Each row was made from one walk, in order. Every step used is in the known rows, and no mark comes twice. Write each row's walk.
Known rows:
mege lefe nolun: [ 0.25 -0.70 -0.13 -3.20 -0.02  0.33 -1.83  0.16  1.14 -1.21  2.94 -2.45
  0.39  0.84 -2.11  1.55  0.15  1.70 -1.62 -0.59  0.54  2.95 -1.42 -0.05
 -0.78]
mege lefe: [-0.24 -0.60  0.41 -0.49 -1.03  0.62 -1.67 -0.69  1.09 -1.55  2.07 -1.90
  0.37  1.28 -0.97  1.81 -0.98  2.18 -1.05 -0.97 -0.31  1.17 -0.26 -0.05
 -0.69]
mege lefe nolun libefo: [ 2.21  0.05 -0.20 -3.35 -0.69  1.01 -2.09 -0.07  1.25 -2.68  3.57 -2.46
  0.62  0.99 -1.94 -0.02  1.29  1.46 -1.54 -0.54 -0.30  2.77 -1.65 -0.54
 -1.12]
vifog libefo tagive lefe femu: [-2.28  3.51  0.91 -2.68  1.63  0.16 -3.90  1.72 -0.22 -1.12  1.59 -1.57
  2.33 -1.30  0.03  1.57  0.14  0.24 -3.93  0.25 -2.68  3.15  0.33 -0.96
  0.24]
tagive lefe mege: [-0.21 -0.03  0.42 -3.38 -0.44  1.24 -2.52 -0.98  0.68 -1.33 -0.24 -0.50
  3.31 -0.36 -1.09 -0.11 -0.10  1.78 -3.46 -0.57 -2.52  0.36  0.05 -0.74
 -0.16]
libefo femu: [ 0.55  0.44 -0.12 -0.66  0.18  0.47 -0.60  0.95  0.88 -0.52  1.15 -0.59
  0.68 -1.15  1.59  2.30 -0.53  0.19 -1.46 -1.02 -0.70  0.25  0.60  0.28
 -0.32]
lefe tagive libefo femu: [ 0.83  1.30  0.60 -2.02  1.14  0.95 -2.98  1.28  0.76 -0.80  0.88 -2.05
  1.05 -0.72  0.40  2.80  0.10  0.72 -2.45 -1.39 -2.16  0.20 -0.75 -0.54
 -1.65]
nolun lefe tagive: [-0.43 -0.02 -0.03 -1.26  1.27 -0.42 -1.19  0.08  1.34 -3.35  0.73 -1.87
  1.49  0.19  1.18  1.52  2.62  1.35 -1.66 -1.21 -1.62  1.69 -0.72 -0.48
  0.23]
nolun libefo mege lefe tagive: [ 0.47  0.08  0.75 -0.10 -0.86  3.73 -4.49 -0.05  1.75 -2.23  4.35 -2.03
  0.87  1.54  0.01  0.26  0.77  1.38 -1.77 -1.37 -2.27  1.76 -1.55 -1.95
 -1.59]
femu libefo tagive lefe: [-1.16  0.56  0.56 -5.04  2.84  1.21 -1.91 -0.67 -0.13 -2.04  1.76 -1.35
  1.35  0.58 -0.94  1.37  0.28  0.43 -2.64  0.09 -3.26  0.60  0.10 -0.71
  2.19]
tagive lefe nolun: [ 0.10 -0.56  0.31 -6.57  1.12  0.15 -0.78  0.54  0.75 -1.52  0.40 -1.50
  2.59 -0.26 -1.69  0.47  0.91  0.88 -3.11  0.34 -0.67  2.58 -1.24 -0.03
 -0.33]
femu libefo: [ 0.46  0.71 -0.10 -1.74  0.65  0.27 -0.36 -0.17  0.88 -1.26  0.06 -0.98
 -0.98  0.92 -0.11  1.18  0.14  1.46 -0.19  0.06 -2.22  0.36  0.04 -0.56
  1.33]
nolun libefo femu lefe tagive: [ 1.07  1.43  0.63 -0.06  0.73  1.69 -1.32  1.48  1.02 -2.34  2.30 -0.63
 -0.41  0.19  2.06  1.17  2.83 -0.74 -0.61 -1.30 -3.51  1.74 -0.53 -0.35
 -1.64]
mege lefe tagive libefo: [-0.10  0.16  1.15 -1.71 -0.14  1.24 -4.04 -0.33  1.01 -1.64  1.84 -3.37
  0.84  1.77 -2.03  2.33 -0.52  2.69 -1.92 -1.23 -1.69  1.01 -1.55 -0.97
 -1.95]
libefo vifog: [-0.18 -0.09  0.72 -0.79 -0.42  0.14 -0.37  1.55  0.01 -1.29  1.93 -1.36
  0.29  0.64  0.65  0.34  0.14  1.85 -1.86 -0.16 -0.69  0.79  0.88  0.54
 -0.74]
mege lefe femu libefo tagive: [-0.77  2.44  0.44 -1.89  0.99  0.76 -2.84  1.40  0.06 -1.74  4.88 -2.59
 -0.37  0.80 -0.31  2.79 -0.34  1.35 -1.57 -0.81 -2.10  1.12 -0.05 -0.85
  1.11]
nolun libefo: [ 2.06  1.03  0.23 -0.61 -0.36  0.34 -0.48 -0.74  1.12 -2.69  0.72 -0.56
  1.06  0.71  0.41 -0.34  0.85  1.32 -1.05 -0.73 -1.45  0.49  0.01 -0.37
 -0.42]
femu lefe tagive: [-1.37  0.29  0.98 -0.12  1.32  0.43 -0.62  0.32  0.92 -1.78  0.53 -0.65
 -0.84  1.65  0.20  1.77  2.03  0.86 -0.28 -1.02 -2.52  2.44 -0.82 -0.23
 -0.80]
vifog libefo mege lefe tagive: [-2.30  0.93  0.38  1.26 -0.69  2.98 -6.48  0.18  1.58  0.08  2.99 -2.31
 -1.17  0.84 -0.49  1.71 -0.01  1.14 -1.68 -0.29 -2.45  3.79 -1.30 -2.27
 -0.95]
femu libefo mege lefe tagive: [-1.05  0.06  0.49 -1.20 -0.01  3.53 -4.47  0.41  1.51 -0.56  3.65 -2.47
 -1.44  1.67 -0.44  1.75  0.28  1.51 -0.71 -0.39 -3.01  1.57 -1.49 -1.97
  0.28]
mege lefe nolun libefo filuze: [ 1.95  1.15 -0.06 -4.37 -0.42  0.77 -1.68  0.73  1.13 -2.74  5.03 -2.89
 -0.25  1.30 -1.95  1.55 -0.15  1.25 -1.42 -1.12  0.04  2.20 -1.09 -0.61
 -0.36]
filuze libefo: [ 0.20  1.25 -0.32 -0.45 -0.33 -0.36 -0.85  0.43  0.84 -1.32 -0.48 -0.47
  0.79  1.43  0.23  0.87 -0.42  0.64 -1.16 -0.87 -2.77  1.01  0.55 -1.18
  2.00]
femu lefe mege: [ 0.00  0.59 -0.10 -0.17 -0.78  1.28 -1.46 -0.87  1.10 -1.24  0.69  1.12
  0.32  1.17 -0.58  0.40  0.88  1.00 -0.63 -1.19 -3.17  0.81  0.20 -0.59
 -0.62]
libefo mege lefe nolun: [ 0.14 -0.92 -0.44 -3.48 -0.55  2.92 -3.23  0.66  1.84 -0.43  4.61 -1.29
  0.95  0.85 -1.57  1.05 -0.24  0.82 -1.86 -0.44 -0.29  2.56 -1.60 -1.08
 -0.94]
nolun lefe femu libefo tagive: [ 0.12  2.88 -0.61 -3.46  1.96 -0.06 -1.26  1.84  0.47 -3.34  3.52 -1.25
  1.60 -0.44  1.56  1.77  2.03  0.41 -1.56 -0.51 -3.10  0.60  0.29 -0.68
  2.33]

Write each row's walk:
[-0.28  0.73  0.88 -2.04  0.35  3.80 -3.42  0.72  1.76 -1.01  1.93  0.35
  1.10  2.10 -0.74  1.21  0.79  0.41 -0.72 -0.53 -4.28  0.57 -1.45 -1.47
 -2.19] => femu lefe tagive libefo mege
[ 0.00  0.69  0.18 -1.84 -0.10  0.82 -0.48  1.92 -0.10 -0.98  1.80 -1.88
 -1.71  0.96  0.42  0.04  0.37  1.93 -0.90  0.73 -2.27  0.40  0.79  0.09
  0.70] => femu libefo vifog
[ 1.19  2.05  0.46 -3.68  0.21  0.33 -1.03  0.36  0.81 -1.58  1.22 -1.34
  1.00  1.26 -1.48  2.81 -2.37  1.64 -1.15 -1.08 -1.18 -1.17  0.32 -0.51
 -0.39] => tagive libefo filuze
[-1.49 -0.15  1.04 -3.89  2.45  0.70 -1.62 -0.85 -0.03 -2.13  2.01 -0.89
  3.09  0.35 -0.67  1.44 -0.04  0.46 -3.62 -0.86 -1.60  0.97  0.08 -0.24
  0.75] => libefo tagive lefe
[-0.30  1.94  0.68 -1.88 -1.88  0.88 -2.17  4.05 -0.12 -1.07  4.30 -3.49
 -1.11  0.65  0.49  1.01 -0.40  2.60 -1.16  0.90 -1.85  1.10  0.32 -0.05
 -0.82] => mege lefe femu libefo vifog
[ 1.92  0.78 -0.01 -0.95 -0.92  3.05 -1.92 -0.25  1.77 -1.83  2.41  0.60
  1.72  0.68  0.77 -0.75  0.48  0.54 -1.21 -0.56 -2.22  0.02 -0.22 -1.35
 -0.79] => nolun libefo mege
[-0.61  2.05 -0.52  0.93 -0.52  1.35 -2.11  1.32  0.99 -0.13  0.91  0.58
 -1.71 -0.49  1.28  2.10  0.49 -1.10  0.00  0.40 -3.32  2.59  0.62 -0.11
 -0.81] => vifog libefo femu lefe
[ 1.25  1.35 -0.07 -3.75  2.70  1.26 -0.92 -0.22  0.61 -3.35  4.37  0.00
  0.68  1.57 -1.31  0.02  3.21 -0.85 -1.50 -1.03 -2.38  3.15 -0.90 -0.35
  0.02] => femu lefe nolun libefo tagive
[ 1.70  0.10  0.01 -6.74  0.04  3.52 -2.59  0.76  1.69 -2.03  2.75 -0.18
  3.80 -0.20 -1.01 -1.68  1.59 -0.13 -3.07  0.71 -2.28  1.85 -1.63 -1.34
 -0.95] => tagive lefe nolun libefo mege
[-0.31  2.45 -0.93  1.39 -1.28  2.02 -3.92  0.69  1.08  0.48  1.15  0.88
 -1.26 -1.10  0.58  1.33  0.76 -0.73 -1.04 -0.55 -4.30  2.18  0.70 -0.85
 -0.76] => vifog libefo femu lefe mege
[-0.22  1.32  0.83 -0.60 -1.58 -0.05 -1.73  1.79  0.86 -1.37  2.56 -2.36
  1.08  0.30  0.09  2.03 -0.98  2.18 -1.33 -0.71 -0.19  1.29 -0.17 -0.23
 -1.48] => mege lefe femu
[-1.36  1.87  1.48 -4.07  2.12  0.06 -1.63  1.58 -0.17 -1.99  2.50 -1.30
  3.90 -0.78  0.37  1.69  0.02  0.59 -3.97 -0.61 -1.63  1.10  0.20 -0.29
  0.19] => libefo tagive lefe femu
[-0.89  1.63  0.00  0.37  0.62  1.09 -1.80  2.63  0.69 -0.83  1.12 -0.45
 -0.81  0.85  2.01  2.32  1.50 -1.36 -0.65 -1.34 -4.82  2.32  0.01 -1.07
  0.84] => filuze libefo femu lefe tagive
[-0.07  2.06 -1.23 -1.97  0.47  1.08 -2.34  2.07  1.10  0.21  1.84 -0.06
 -1.81 -1.07 -0.06  1.86  1.71 -1.61 -0.74  0.65 -2.52  4.50 -0.54 -0.08
 -0.81] => vifog libefo femu lefe nolun
[ 2.07  0.77 -0.28 -3.56  0.45  1.08 -0.01  0.45  1.37 -2.74  1.97  0.22
  0.24  1.46 -0.91 -0.73  3.01 -0.06 -0.20 -0.10 -2.13  2.84 -1.29 -0.19
 -1.17] => femu lefe nolun libefo
[ 2.03  0.89 -0.58 -5.25  0.47  1.89 -1.43  1.96  1.30 -0.82  2.18 -0.03
  0.95 -0.06 -1.04  2.08  0.73 -0.82 -0.90 -0.01 -2.36  1.23 -1.08  0.29
 -2.25] => tagive libefo femu lefe nolun
[ 2.47  0.71 -0.76 -3.79  0.06  2.67 -2.07  0.45  1.87 -1.61  3.14  0.10
  1.76  0.25 -0.39 -1.11  1.64  0.07 -1.78 -0.31 -1.36  1.91 -1.36 -1.32
 -0.77] => lefe nolun libefo mege
[ 0.72  0.35 -0.19 -3.40  0.20  3.08 -3.81  0.52  2.14 -2.62  2.14 -0.74
  3.38  0.67  0.22  1.02  1.44  0.85 -2.07 -0.78 -3.33 -0.06 -1.33 -1.71
 -1.03] => nolun lefe tagive libefo mege
[-0.73  1.61 -0.47  0.72 -0.77  2.30 -3.87  0.17  1.71  0.36  1.02  0.44
 -0.23  0.04  0.20  0.82 -0.54  0.38 -1.24  0.33 -2.37  2.17  0.04 -1.59
  0.01] => vifog libefo mege
[ 0.47  2.35 -0.45 -3.37 -0.99  0.22 -0.29  4.42  0.28 -2.87  2.82 -2.06
  0.75 -0.45  2.37  0.15  2.06  1.52 -1.19  1.04 -2.83  0.32  0.77  0.04
  0.50] => nolun lefe femu libefo vifog
[-1.53 -0.72  0.81 -0.10 -0.38  2.91 -4.18  0.20  1.58 -0.65  3.83 -1.97
  0.47  1.32 -0.20  1.83 -0.04  1.53 -1.85 -1.26 -1.47  1.88 -1.30 -1.57
 -1.05] => libefo mege lefe tagive
[-0.11  2.10 -0.58  0.79 -0.20  0.49 -2.67  0.99  0.86  0.27  0.46 -0.74
 -0.99 -1.71  1.23  2.22 -0.32 -0.20 -1.40 -0.11 -1.74  2.21  0.63 -0.45
 -0.17] => vifog libefo femu
[ 0.50 -0.20 -0.91 -4.72 -0.33  3.52 -3.57  0.90  1.74 -0.32  4.59 -1.71
 -0.73  1.18 -1.82  1.02 -0.02  0.79 -0.83  0.59 -1.84  2.26 -1.75 -1.56
  0.53] => femu libefo mege lefe nolun
[-0.14  2.02  0.84 -4.96  0.05  0.24 -0.86  2.51  0.48 -1.53 -0.03 -1.77
  1.64 -0.70  0.41  0.92  0.14  1.46 -1.83  1.23 -2.98  0.56 -0.29 -0.69
  0.39] => tagive lefe femu libefo
[ 0.39  0.57  1.04 -4.10  1.90  1.41 -1.87 -1.03  0.12 -3.65  2.48 -0.92
  3.52  0.46 -0.52 -0.09  1.05  0.33 -3.54 -0.89 -2.57  0.75  0.02 -0.62
  0.45] => nolun libefo tagive lefe
[-1.21  0.82 -0.27  0.81 -2.08  3.24 -5.27 -0.08  1.80  0.17  3.07 -0.99
 -0.39  0.86 -0.75  1.23 -1.31  1.09 -1.14  0.23 -2.11  2.52 -0.35 -1.71
 -0.79] => vifog libefo mege lefe
[ 2.37  0.55 -0.12 -6.53  0.48  1.46 -1.57  1.70  0.88 -2.13  2.32 -1.35
  2.96 -1.82  0.06 -0.10  1.70 -0.64 -3.46  0.29 -1.61  1.86 -1.01 -0.15
 -1.03] => tagive lefe nolun libefo femu
[-2.32  1.48  0.55 -2.40  1.99  0.80 -3.81 -0.71 -0.01 -1.26  1.22 -1.06
  1.53 -0.21 -1.04  1.34  0.11  0.10 -3.59  0.05 -2.72  2.86  0.33 -0.87
  1.04] => vifog libefo tagive lefe
[ 0.10  2.01  0.40 -1.62 -1.23  0.40 -1.92  2.07  0.81 -1.25  2.50 -2.70
 -0.86  0.53 -0.09  2.01 -0.62  2.29 -0.37  0.26 -1.84  0.95 -0.38 -0.71
  0.00] => mege lefe femu libefo
[ 0.07  0.45 -0.07 -0.32  0.03  1.29 -0.02  1.37  1.02 -0.83  1.70  0.64
 -0.28  0.06  1.49  2.29  0.41 -0.66 -0.07 -0.61 -2.19  0.74  0.50  0.59
 -1.15] => libefo femu lefe
[ 1.61  0.65  0.07 -3.63 -0.31  1.54 -0.11  2.48  0.45 -2.67  3.68 -0.66
 -0.14  1.60 -0.46 -1.60  3.27  0.28 -0.95  0.57 -2.21  2.83 -0.52  0.43
 -1.93] => femu lefe nolun libefo vifog
[ 0.49  2.65  1.36 -4.18  1.46  0.78 -1.90  1.38 -0.06 -3.41  2.99 -1.37
  4.14 -0.60  0.55  0.07  1.02  0.46 -3.83 -0.65 -2.42  0.91  0.02 -0.69
 -0.26] => nolun libefo tagive lefe femu
[-1.68  2.29  0.18  1.42  0.95  1.16 -3.28  1.75  0.90 -0.05  0.86 -0.88
 -2.35 -0.53  1.47  2.70  1.94 -0.85 -0.61 -0.36 -3.74  3.87 -0.28 -0.70
 -1.00] => vifog libefo femu lefe tagive
